Known rows, with every way that one mark hangs from another
nomo(gipu movad nufo(leli(rege(fipit)))): [  4  -7   4  15  12   6  -9   7  -3   8  10  -3   9 -10 -13   0   4 -13
   3   9  -8 -18   6  -5  -9   1  -6  -1  -8  -3]
fipit(nabu rege(leli)): [  2  -4  -1   7  -5   1   8 -15   6  -2   0  -5   4   4  18   0  16  -2
  -3  12  -4  -1   5  -9  -2  -8  -4  -3   0   4]
nava(sosu(fipit(rege) nebas nomef)): [  7  -4  -6   9  -3   0  -3  -8  -1  -4   6  -1   5  13 -18  -6  -1  -3
  -1   1  -7   8  12  -6  -4   5   2  -4 -11  -2]
fipit(nabu rege(leli(movad))): [ -1  -2  -2   9  -5  -1   5 -11   9  -5  -1  -5   7   2  26   3   8  -5
  -6  12   1   1   7 -11  -5   2  -6  -3   2   5]
nomo(gipu nufo(leli(movad sosu))): [  7   1   3   8  -3   4  -6   6  -4   1  14   1   7 -16  -3   2  -8 -15
  -5   2   2  -5   8  -3  -7  -1 -10  -4 -10   0]
gipu(nomo): [ 0  0  6  7 -1  4  9 -5  0  0  3 -3 -2 -4 -3  2 14 -4 -5 11 -2 -2  5 -7
  1 18 -4 -4  2  1]
rege(fipit leli): [ -2  -7   1   6  -1   3  11 -11   4   2   4  -9   8  -7   5   3  20  -6
  -6   9 -11  -6   9  -1  -1   8  -3   0   0   5]
nava(sosu(fipit(nabu))): [  8   3  -3   1  -1   2   4  -7  -1   1   4  -4   9   6 -10  -2   5   3
  -3   7  -1  -6   3  -5   2   3   6  -7  -6   1]
gipu(nomo(nufo(leli(movad rege(fipit))))): [ -3  -2   5   7   7  -1  -4   2   3  -2   7  -3   1 -14  -4   5   3 -15
  -3   6   1 -14   5  -4  -7  22  -5   1   0  -1]
sosu(nebas nomef): [  7  -4   1  13  -6   3   1  -5   2  -4   7  -3   1   8  -5  -3   7  -6
  -6   5 -10   7  11  -6  -3  11  -6  -3  -9   2]
sosu(fipit(nabu) nava nomef): [ -1   0   1   9  -1  -1   0   0   1  -3  -4  -4   6  19 -12  -5  -2  -6
  -8   7  -7   4   2  -9  -6   6  -1  -3 -11   3]
movad(leli(rege)): [-5 -3  1  4 -6  6  2 -4  1 -1  2  1 -3 -2  1  1 14 -4 -2  5 -8  2  6 -4
 -1 12 -9 -2  4  3]
leli(movad nufo sosu(nava nebas)): [  3   3   1  16  -7  -1  -1   6   4 -12  15   4  -5  -2   6  -3 -14 -10
 -10   0   6  11   7  -8 -14  31  -3   1 -15   4]
movad(leli): [-2 -3  2 -1 -6  6  6 -4  0  2  3 -2 -1 -3  2  1 17 -2 -7 10 -9  4  9 -2
  1 13 -8 -3  6  3]
rege(fipit): [ 4 -4  2  3  1  4  7 -5  5  2  6 -6  6 -6 -1  1 16 -7 -5  8 -5 -5  8 -4
 -1  6 -2 -1  3  3]
fipit(nabu rege(leli(sosu))): [  4  -4  -3   8 -10   2   9 -11   6  -2   5  -2   5   0  18   2   8  -6
  -2   5   1   2   3  -7  -4 -15  -2  -4  -3   4]
nufo(leli(gipu movad rege sosu(nomef))): [ -8  -1   4  12  -6  -6  -6   6   7  -3   4   6   2 -12   3   6  -9 -23
  -3 -11   0   9   3  -3 -11  -1 -11  -3  -6   3]
gipu(nomo(movad(leli(sosu)))): [-4 -7  3  9 -3  9  9  6 -3  5  7  1  1 -8 -4  5  7 -6 -6 11 -1  5  5 -4
 -5 23 -5 -6  6  3]
sosu(nava): [ 2  1  4 10 -1  3  4 -3  2 -3  4 -2 -3  3 -4 -4 10 -3 -5  7 -6  3  6 -9
 -2 12 -5 -2 -7  3]
nomo(gipu movad): [  5  -4   4  17   3   8   1   4  -4   7   7  -3   9  -3  -4   0   7  -4
  -2  14  -7  -4   8 -10  -4   6  -7  -6  -3   0]
nava(sosu): [ 7  1 -1  4 -1  3  7 -7  0  0  8 -3  1 -4 -9 -1 17  1 -2  7 -5  1  7 -5
  4  7  0 -6 -6  2]
nomo(gipu nufo): [ 7  0  4  7  0  5 -1  0 -4  1  9 -2  3 -4 -6 -3  7 -6 -2 14 -3 -6  9 -8
 -3  2 -7 -3 -8 -1]
gipu(nomo(nufo(leli(rege)))): [  2   0   6   7   2   3  -2  -3  -2  -2   6   0  -6  -8 -13   0   9  -9
   1   6  -4 -12   2  -4  -2   9  -6  -2  -6  -3]
fipit(nabu rege): [  8  -1   0   4  -2   2   4  -9   8  -2   2  -3   2   6  12  -1  11  -2
  -2  11   2  -1   4 -12  -2  -9  -2  -4   3   1]
rege(fipit(nabu) leli(movad sosu(nomef))): [ -6  -7  -2  10  -6  -3   7  -1   8  -2   3  -7  14  -2  14   7   2 -16
 -10   4  -1   4   5  -3  -8   4  -3  -2  -5   9]
nava(sosu(fipit(rege) nomef)): [  2  -2  -4   3  -1  -2  -1  -7  -1  -3   0  -1   6   8 -21  -4   6  -5
   0   3  -7   7   8  -6  -2  -4   2  -5  -6   0]
nava(sosu(fipit nebas nomef)): [  7  -2  -4  10  -4   2  -1  -6  -4  -2   7  -3   7  10 -23  -5   0  -2
  -4   2 -10   5  11  -3  -2  13   1  -5 -14   0]
nomo(nufo): [10  0  2  2 -1  3  2 -3  0 -3  9 -3 -1 -4 -6 -2 13 -2 -3 12 -4 -4  9 -6
 -1  3 -4 -3 -6  0]
sosu(fipit nava nebas nomef): [  3  -3   0  16  -4   2  -3  -2  -1  -5   3  -3   3  17 -18  -7  -6  -6
  -7   2 -11   7  10  -6  -8  19  -3  -1 -15   1]
rege(fipit leli(movad nufo)): [ -9  -2   2   5   0  -4   7  -3   6  -4   5  -5   5 -11  13   4  10 -11
 -11  11  -5  -3   8  -3  -9  23  -4   3  -1   7]

Rows
[-18   1   9  -1  -3  -4   8   2   1   0   2   4 -11 -11  10   4   8  -9
 -10  14   0  10   0  -3  -8  35  -7  -1   8   2]  movad(leli(gipu(nomo) nufo))
[ -4  -3   0   7  -6  -4   7 -13   9  -1  -1  -2   2  -1  27   2  11  -6
  -3  11  -1   4   3  -9  -6  -6  -4  -4   2   3]  fipit(nabu rege(leli(gipu)))
[  4   0   0   0  -5  -2  -2  -4   6   3   5   3   7  -5   7   2 -10 -14
  -3  -4   6  -1   0  -4  -9 -21  -1  -5   1  -1]  nufo(leli(gipu sosu(fipit(nabu rege))))
[  3   1  -3   3  -1  -1   2  -4  -1   0   0  -4  10  12 -17  -3   4  -2
  -4   6  -6   1   3  -5   1   1   4  -7 -10   2]  nava(sosu(fipit(nabu) nomef))
[  3   2   3   3  -1   1  -3   5  -4  -1  10   0   5 -13 -14   4 -11 -14
  -7   2   6  -9   6  -1  -8  14  -3  -4  -5  -1]  gipu(nomo(nufo(leli(movad sosu(fipit)))))
[ -2  -2   5   5  -7  -3   1   1   4   2   6   2   1 -11  -4   3   2 -19
  -5  -5  -6   9   3   0  -7  -9  -8  -5  -6   2]  nufo(leli(gipu sosu(nomef)))
[ -1  -8  -2  21  -4   2  -3   2   5  -7   9   1   0   8  -8  -3  -6 -16
  -1  -8  -4   9   5  -6 -11  13  -2   2 -16   3]  leli(rege(fipit) sosu(nava nebas nomef))
[  5   1   0   7  -5   5  -4  -2  -1   2   7   2   6  -7 -16   0  -5 -12
   1 -11  -4  -9   3   1  -4 -10  -3  -3  -7   0]  nufo(leli(rege sosu(fipit)))
[  2   1   6   4   2   0  -1   1  -1  -2   7  -3  -1 -13  -5   3   5  -9
  -8  11   0  -8   7  -4  -4  21  -8  -3  -2   0]  gipu(nomo(nufo(leli(movad))))
[ -5   0   9   5   0  -1   6  -4   2   4   4  -1  -3 -14   2   4  10 -12
  -6   6  -3  -1   2  -3  -2  13  -7  -4   4   0]  nufo(leli(gipu(nomo)))
[  4  -3  -3   4  -7   0   0  -2   4  -3   0   0   9  11  -5  -1  -7 -11
  -2   0   2   5   3  -8  -8 -19   1  -5  -4   2]  leli(sosu(fipit(nabu rege) nomef))
[ -4   0   3   5   3  -1   2   0   6  -4   6   0  -2  -7  -1   0   9 -10
  -1   4  -3  -7   3  -6  -7  10   0   3  -2   2]  leli(nufo rege(fipit))
[  2   1   5   5   0  -2  -6  -2   3  -1   7   3  -5 -12  -1   1   6 -12
   1   2  -4  -6   3  -3  -6  -2  -8  -2  -7  -2]  nomo(nufo(leli(gipu rege)))
[-13  -2   5   4  -3  -1   0   0   0  -2   3   5 -10  -8   4   4   7 -10
  -2  11   1   4   2  -4  -6  27  -8  -1   4  -1]  movad(leli(gipu(nomo(nufo)) rege))
[  5  -1   1   5   5  -1  -7   2   8  -2   7  -4   7  -7   7   3   1 -12
  -3   6   2 -16   4  -5  -7   4  -3   0  -4   1]  nomo(nufo(leli(movad rege(fipit(nabu)))))
[  2  -3   0   7   2   3   3  -5   9   0   3  -4   6   2   8   2  10  -7
   0   5   0 -10   1  -8  -2   0   0  -1   1   3]  leli(rege(fipit(nabu)))
[-15  -6   4   2   2  -1   1   1   3   0   3   1  -6 -12   5   6   8 -14
  -2  11   1   1   2  -3  -8  29  -5   2   7  -1]  movad(leli(gipu(nomo(nufo)) rege(fipit)))
[-10   3  10   4   0  -6   8   0   3  -3   4   3  -9 -11   7   2   6 -10
  -7  12   4   4   0  -7  -8  25  -3  -2   1   1]  leli(gipu(nomo) nufo)
[  0  -5   0   5  -1   2  11 -11   7   3   3 -10  11  -1  14   2  18  -5
  -7  12  -7  -9   4  -3  -1   3  -1  -1   0   6]  rege(fipit(nabu) leli)
[  4  -3   2   5   3   3   0  -5   8   4   4  -5   6  -3   4   2  11 -10
  -1   1  -4 -15   0  -3  -2  -5  -2  -1   0   2]  nufo(leli(rege(fipit(nabu))))
[ -5  -6   0   8  -1   0   8  -7   6   0   3  -9  10 -10  13   6  14  -9
  -9   9  -6  -4  11  -3  -4  17  -5   0   2   7]  rege(fipit leli(movad))
[-11  -2   3   4  -7   0   1   3   0  -3   7   8  -9 -13   4   5   0 -14
  -1   4   7   7   0  -3  -9  19  -6  -2   1  -1]  movad(leli(gipu(nomo(nufo)) rege sosu))
[  0   3  -2   3  -5  -3  -2   3   4  -8   7   5   3  -6   1   1 -14 -12
  -5   0   9   4   6  -8 -14   3   0  -1  -1   2]  leli(movad nufo sosu(fipit(rege)))
[-6 -6  3  6  0  2  4  3  2  6  3  1  0 -8  8  4 11 -5 -7 14 -7  8  7 -5
 -6 18 -8 -5  8  2]  nomo(movad(leli(gipu)))
[ -9  -5  -1  12  -3  -3   1  -9   0  -5  -6  -4   4  14 -11  -5   4  -8
  -5   5 -14   9   7  -7  -9   4  -5   0 -10   3]  sosu(fipit(rege(leli)) nava nomef)
[  8  -3   3  18   3   8 -10  10  -6   5  14   3   6 -11 -15   0  -5 -13
   4   1  -3 -12   4  -6  -9  -8  -8  -5 -14  -3]  nomo(gipu movad nufo(leli(rege sosu)))
[  9  -1  -5  10  -4   1  -1  -6  -1  -2   6  -4   9  17 -14  -5  -2   0
  -5   4  -5   3   7  -5  -1  10   4  -7 -15   1]  nava(sosu(fipit(nabu) nebas nomef))
[-11   3   3  17  -4  -6  -4  11   5 -14   4   7  -6   1  -5  -1 -12 -18
  -4  -4   2  14   0 -10 -16  18  -6   1 -17   5]  leli(movad nufo rege sosu(nava nomef))
[-14  -3   8  15   3  -5  10   1   1   1   3   1  -4 -12  10   4   9  -8
  -8  18  -4   2   1  -7 -11  31  -3  -3  -2   3]  rege(leli(gipu(nomo(movad)) nufo))
[  4   0  -2  12 -10   0  -3   1   4  -4  11   3   7  -6   9   4 -20 -13
  -7  -4   9   6  10  -4 -12  17  -3  -4  -5   1]  leli(gipu movad sosu(fipit nebas))
